What can hang from each mark:
k612: k33 k913
k4: k33 k612
k913: k33 k807
k807: k33 k871
k871: k807
k33: k4 k612 k807 k913

In the rows, 128 means zero.
Known rows, with every way that one mark hangs from another:
k4[k612[k913]]: [134 145 130 113 163 133 133 133 115 128 112 120 154 128 107 124 129]
k612[k33[k4] k913[k807[k871]]]: [136 132 100 121 151 132 133 143 139 127 110  97 126 113 143 140 141]
k4[k33[k913]]: [125 163 134 133 126 121 129 126 122 131 126 203 133 139 104 118 148]
k33[k4 k612 k807[k871]]: [122 133 140 166 105  95 127 120 133 125 155 118 109 105 155 126 125]
k33[k913]: [122 117 143 115 138 132 125 122 122 129 134 166 134 109 112 121 132]
k913[k33]: [116 108 131 104 155 148 131 121 119 136 119 171 118 147  93 123 125]
k612[k33[k4 k807[k871]]]: [137 143 120 127 119 103 132 128 136 133 122  77 125 106 139 125 136]
k4[k612]: [129 133 130 109 139 130 136 121 119 129 128 126 131 137  97 124 123]
k913[k807]: [125 112 127  87 156 160 129 123 127 126 124 124 115 144 109 142 109]
k612[k33[k913[k807[k871]]]]: [134 110 105 101 139 144 124 138 136 125 136  74 120 129 135 134 143]
k913[k33 k807]: [120 110 119 101 163 173 127 130 123 128 121 170 107 171 106 138 116]
k4[k612[k33[k807]]]: [147 181 123 109 145 122 129 138 122 130 116  98 147 144 109 130 133]
k33[k913[k807]]: [126 118 132 112 148 155 120 132 125 122 133 162 124 136 123 137 125]
k871[k807[k33]]: [113  65 146  90 123 135 134  96 130 133 131  88 120 121 104 123  98]
k913[k807[k33[k612] k871]]: [115  54 127 108 111 161 120 121 142 122 156  74 101 128 150 145 100]
k4[k612[k33[k913[k807]]]]: [142 164 108 122 148 142 125 150 127 122 128 163 133 149 116 142 146]
k612[k33[k4 k807[k871] k913]]: [138 148 127 151 110  98 122 138 136 129 132 118 135  96 155 121 153]
k4[k33[k807 k913] k612]: [141 209 134 157 117 112 121 141 117 124 130 176 150 169 122 118 149]
k4[k33[k807] k612]: [140 204 128 131 125 117 130 131 118 128 120 138 142 176 109 122 133]

Rows:
[119  60 126 116 100 154 126 119 144 127 131 107 103 116 153 140 105] => k913[k807[k33[k4] k871]]
[152 160 110 109 151 120 127 148 123 129 113   4 161 132 138 120 143] => k4[k612[k33[k807[k871]] k913]]
[122 116 140 151 121 109 136 117 126 127 119 152 139 115 126 124 116] => k871[k807[k33[k4[k612[k913]]]]]
[109 101 152 155 101 122 127 115 137 129 140 238 111  87 131 140 111] => k807[k33[k4 k612]]
[112  53 139 112 103 136 125 111 137 130 153  74 111 103 138 128 109] => k807[k33[k612] k871]
[118 105 139 148  98 108 139 105 130 130 135 159 116 122 117 126 110] => k871[k807[k33[k4[k612]]]]
[136 144 128 152 104 101 130 126 126 126 138  83 124 127 147 118 128] => k33[k4[k612] k807[k871]]
[126  84 136  86 158 184 118 134 130 126 104 121 144 127 132 144 101] => k612[k913[k807[k33]]]
[142 155 122 131 141 106 128 141 132 131 107  72 148  98 150 124 143] => k612[k33[k4 k807[k871]] k913]
[138 145 110  83 186 159 129 145 128 128  99 114 144 134 112 146 131] => k612[k33 k913[k807]]
[131 185 124 151 118 114 130 133 119 128 131 200 139 157 104 117 154] => k4[k33[k913] k612]
[123 139 146 191  96  90 116 129 131 120 163 153 118  95 170 123 141] => k33[k4 k612 k807[k871] k913]
[127  91 129 144 107 126 130 131 133 130 118 103 142  98 152 122 124] => k807[k33[k4[k612[k913]]] k871]
[135 191 119 131 150 123 136 136 115 131 106 154 152 158 100 121 144] => k4[k33 k612[k913]]
[109 106 150 167 121 104 132 112 131 127 136 189 124  92 135 132 113] => k871[k807[k33[k4 k612[k913]]]]
[141 174 116 129 108 111 131 128 123 129 132  49 131 173 128 113 136] => k4[k33[k807[k871]] k612]
[117  96 109 138 129 146 131 128 134 128 132 153  90 152 137 133 129] => k913[k33[k4] k807[k871]]
[130 140 121 167 112 113 128 134 124 129 134 127 118 154 143 117 136] => k913[k33[k4[k612] k807[k871]]]
[116  61 142 145  82 124 121 120 138 130 139 150 123  81 155 121 128] => k807[k33[k4 k913] k871]
